Known rows, with every way that one mark hangs from another
{kuge rasuk}: [ 15  -3   9  -4  -5   3  10  -8  -2  -2  -3   1  -6 -10   3  -8  10  12
  10   1  -2  11  -5 -11  -8  -9   7   8  -3]
{senel lemek {rasuk kuge tidog}}: [ 15  16  23 -12  -6   6 -10 -28 -23   3  -8   9  -8 -29   0  31   2   1
 -14   7  -8  11   2   7  -6  22   6 -37   2]
{zamosur {kuge rasuk} zubo}: [  2  -6 -24   1  -1   3  20   2 -10  -4   4  15   7  34  -9  -5  34   1
  15  -5   0  13  -8 -24 -12 -31   8  18  -6]
{tidog {lemek {zubo zamosur zitep}}}: [  5  -9 -16  -9 -27  22   5   6  32  -3 -15  13  19  37  -3  15  11  -3
  -3   4   6   5  11   7  15   7   8 -12   6]
{kuge zamosur}: [  9  -5  13  -8  -9 -12  -5   4  14   4  -4  -9  10  -7  -5   5   8  -9
   7   2   3   0   9   1 -11  -6  11   4   5]
{zubo zitep}: [  5   0  15  -3   6   7   8  10   4  -6  -4   9   8  18  -9  12 -11  -1
   3  -1  -1  -6   6   0  12  24  -4   4   5]
{zubo {zamosur {kuge {rasuk tidog}}} zitep}: [ 16  -8  13 -15  -3  26  17  -6   4  -2  -1  36   2  60 -13  17  13  -6
  11  -6  -6  16  10 -18  -5  26  17 -16  14]
{lemek zubo}: [ -2   2 -12  -7 -15  12  -2 -12  -9  -2  -1  -5   6  14   8  -5  12   7
  -6   2   5  -3  -1   5   7 -11   2   8  -3]
{zubo {zamosur {kuge rasuk}} zitep}: [ 21  -5   6  -7   0  24  23  15  11  -3  -6  28  12  63 -18  15  17   1
   8  -5  -7  12  11 -23   2  17  15   5   9]
{lemek {tidog rasuk} {zubo {zamosur kuge}}}: [-14   7 -19 -17   4  31  -3 -36  12  -2  -9  27  10  70   2  -8  51 -14
  -8   0   4  -1   7   1  -1   9  12   4  -5]
{kuge {rasuk senel {tidog lemek}} zamosur}: [  7 -10  38  -7 -26  24  15 -28  16   4 -10   8   4 -56   7  -8  30   2
  27   1   2  22  -3   2 -43   0  16 -32   2]
{senel {lemek tidog {zubo zitep}}}: [  3  19  24  -9 -13  19   0 -12  -3 -12 -14   9   3  24  -1  11   6  -2
  -9  -2  10 -13   9   6   9  22  -2  18  -6]
{kuge {rasuk senel {tidog lemek} zubo}}: [  6 -14  12   2 -12  38  23 -28   9   2  -3  10 -10 -55  16  -2  13  18
  23   0   3  17 -11  11 -25   6  14 -55  -2]
{kuge rasuk zamosur}: [ 24  -7  22 -11 -17  -7   3  -1  10   2  -6  -8   4 -15  -4  -3  21   4
  17   1   0  11  -1 -12 -19 -13  16  10   2]
{tidog lemek {rasuk kuge senel}}: [-14  10   4  -4   9  46  12 -31  19   0 -20  13  10 -44  10 -14  36   7
   6   5 -10   8  -3  13 -13  29  -5 -43  -4]
{lemek {zubo {zamosur {kuge {rasuk tidog}}}}}: [ 10  -6 -18 -20 -19  35   8 -27 -10   1   4  22  -1  50   2   2  29  -1
   0  -2   1  19   2 -12  -8 -10  22 -10   5]
{senel {lemek {tidog rasuk} {zubo zitep}}}: [ -4  22  21 -14  -5  15   8 -34   1 -14 -18  16  -2  30   2  -2  25  -1
  -6   1   5 -13   9   9   7  36  -1   8 -11]
{tidog lemek {rasuk kuge zubo}}: [ -2  -2 -21 -11  10  19   5 -23  32   8 -11  -1   1 -35  15  -1  26  15
  12  11  -1   7  -4  16   1  16   9 -55   2]
{rasuk tidog}: [ -4  -2   8  -7  -4   2  -8 -18  -7   2   7   7 -11  -1   6   3  -4  -5
   6  -1   2   3   0   5  -4  12   4 -21   5]
{kuge rasuk {zamosur zubo}}: [ 17 -15  -5  -3 -22 -13   2  -2  11  -1  -8   0  13   2  -8  -1  34  -2
  20  -1   6  13  -3 -17 -20 -28  16  18  -3]
{senel {lemek zubo} {rasuk kuge tidog}}: [ 14  18  12 -17 -20  19 -11 -41 -29   2  -8   0  -2 -20   6  26  14   5
 -19   8  -4   9  -1  13   1   9   6 -28  -2]
{zamosur kuge}: [ -4   5  -8  -3  11   7  11   5 -12   2   5  11   5  24  -6   1  15  -5
   2  -1  -3   1   1  -5  -5  -9   4   5   1]
{zubo {zamosur kuge} zitep}: [  6  -1  -3  -2   8  20  10  26  12  -3  -4  26  18  71 -20  23   4 -13
  -4  -4  -3   2  19 -10  10  20   9  -3  11]
{zamosur {kuge {rasuk tidog}} zubo}: [ -2  -9 -14  -5  -4   1  13 -20 -20  -2  11  27  -1  31  -4  -4  31  -7
  19  -6   1  16  -7 -16 -21 -16  12   0   0]
{zamosur {kuge {rasuk zubo}}}: [ 15  -7 -15  -4   9  15  23  -2 -10   3   7   0  -5  11   0  -1  15  16
  16   1  -1  13  -7 -13  -5 -18  18  -6   1]
{tidog {lemek {zubo zitep}}}: [ -1  -2  -4  -8 -16  15  16  -1  11  -4  -9   1  14  10   3   6  10   5
   5   5   5  -3   4  12  10   4   1  -3   2]

Rows
[ -9  20  19  -2   1  -7   0 -34  10  -5 -13  16 -15  -3   4 -13  25  -6
  -4   1   2  -5   5   2 -15  31   1  -4 -13] -> {senel {lemek {tidog rasuk}}}
[ 19  19  15  -2  -1   6   1  -8 -17   2 -14   1   4 -26  -5  26   9   7
 -17   7 -10   9  -2   0   2  12   3 -16  -2] -> {senel lemek {rasuk kuge}}
[  7  -5  13 -22 -16  17 -14 -23  25  11  -4   0  10 -44   7  14  18  -7
  16   8   2  13   7  13 -18   9  14 -43  16] -> {rasuk {kuge zamosur} {tidog lemek}}
[ 24  -9 -17  -8   6  48  -9  19  29   3 -10   5  15  29  -9  32 -12   8
  -1   2  -1   0  14   3  28  33  10 -41  18] -> {rasuk kuge {zubo zamosur zitep}}
[ -4   6  14 -15   2  36  -1 -22  -2 -10  -8   6  13  33   0  11   9  -2
  -2  -3   8 -15   4  10  15  14  -6  23  -2] -> {lemek tidog {zubo zitep}}
[ -7   2  -3 -16  -8   8  18 -21  19  -5 -15   8   9  18   8  -7  30   4
   9   8   1  -2   3  14   8  22   2 -14  -3] -> {tidog {lemek {zubo zitep}} rasuk}
[  4  17  39  13 -10  38  16 -25  -7 -10 -15  16  -8 -31   1 -10  21  11
  -2  -6   1   3  -3  -8 -25  13   0   3 -15] -> {kuge {rasuk {senel {lemek tidog}}}}
[  5  -2 -18  -4  12  59  -4 -18  28   3 -19   9   9   1   2   5  20  10
  -5   1  -5   5   7   9   3  31   7 -58   3] -> {tidog {rasuk kuge senel {zubo zamosur}}}
[  2   6  19 -25  13  24 -21 -43  26   3 -16  -1  11 -13   2   1  41 -11
   9   7   0  -3   7   8 -12  26   7  -8   4] -> {lemek {tidog {rasuk {kuge zamosur}}}}
[ 10  -8 -33   1   9  17   6  16  14   7   5  12   7  47  -7  16   8  -2
   0  -1   4   6   8  -4   5  -6  17 -24   7] -> {rasuk {zubo {zamosur kuge}}}
[ -2  -4   4 -18  -5  23  -8 -28  11   8   0  10   0 -37  10   9   9   2
   7   7  -2  12   1  14 -10  16   3 -46  11] -> {rasuk kuge {tidog lemek}}
[  7  -5  -6   2   3   9  28  12  -9  -9  -2  25  17  55 -17   5  24  -1
  18  -7  -3   8  -2 -23  -3 -10   6  21  -1] -> {zamosur {kuge rasuk} {zubo zitep}}
[  8  -6  -8 -14   7  34 -15 -26  -1   7   7  -7  -9 -19  10  13  -7   9
   7   3   1   4  -3  15   9  20   7 -52  13] -> {rasuk kuge tidog zubo}
[  8   5  14 -18   8  20 -12 -39 -18   5  -2   5   4 -21   3  26   6  -4
  -3   6  -9  11  -4  11   2  11   2 -32   6] -> {senel {rasuk kuge tidog}}
[-16   2 -20 -13 -13   0  10 -34  14   0 -11   5   3  -5  16 -17  39   6
   4   8   2   4  -4  14  -4  -5   5 -17  -8] -> {tidog {lemek zubo} rasuk}
[  2   0   0 -13  -7  40 -12 -13  21  -8 -13  17  17  57  -5  19  11 -11
 -11  -2   8  -9  12   7  18  21   2  10   5] -> {lemek tidog {zubo zamosur zitep}}
[  9 -11   3  -2 -10 -14   0  19  18  -4  -9   3  26  27 -19  19  10 -17
  14  -2   8  -4  12  -6  -3   1   5  12   5] -> {kuge {zamosur {zubo zitep}}}
[ -3  29  19  -3 -14  70 -11 -35 -11  -9 -19   4   7 -22   8  -1  22   7
 -23  -2   3  -8   3  12  -1  14  -6  -8  -9] -> {rasuk kuge {senel {lemek tidog zubo}}}
[ 19   2   0   4  -9   2  -8 -14  14   2 -13  12  -1   4  -6  40   7  -5
 -16   2   7   6   3   5  -2  11  13 -26  -5] -> {senel {lemek tidog} {rasuk {zubo zamosur}}}
[  8 -16 -24 -13 -11  34 -16 -17  35  13  -2  14   1 -16   9  26   4   2
   6   8   4  17   9  15   3  16  16 -76  18] -> {rasuk kuge {tidog lemek} {zubo zamosur}}
[ 26 -20 -20  -2 -12  16   4   4  23   4  -5   0  -5  12   0   9   7  14
   8   0   3  16   0 -14   2  -7  21 -22   5] -> {kuge {rasuk {zubo zamosur}}}
[ 21 -14  12  -8 -18  -8  10  10  15  -5 -12   6  22  19 -17  11  22  -4
  28  -3   5   6   5 -18 -10  -5  12  20   3] -> {kuge rasuk {zamosur {zubo zitep}}}
[ 17  -7 -14  -7  -3  21  14   4   6   1  -2  23   7  45 -10   3  23   1
   3  -3  -5  18   4 -26  -9  -7  18   2   4] -> {zubo {zamosur {kuge rasuk}}}
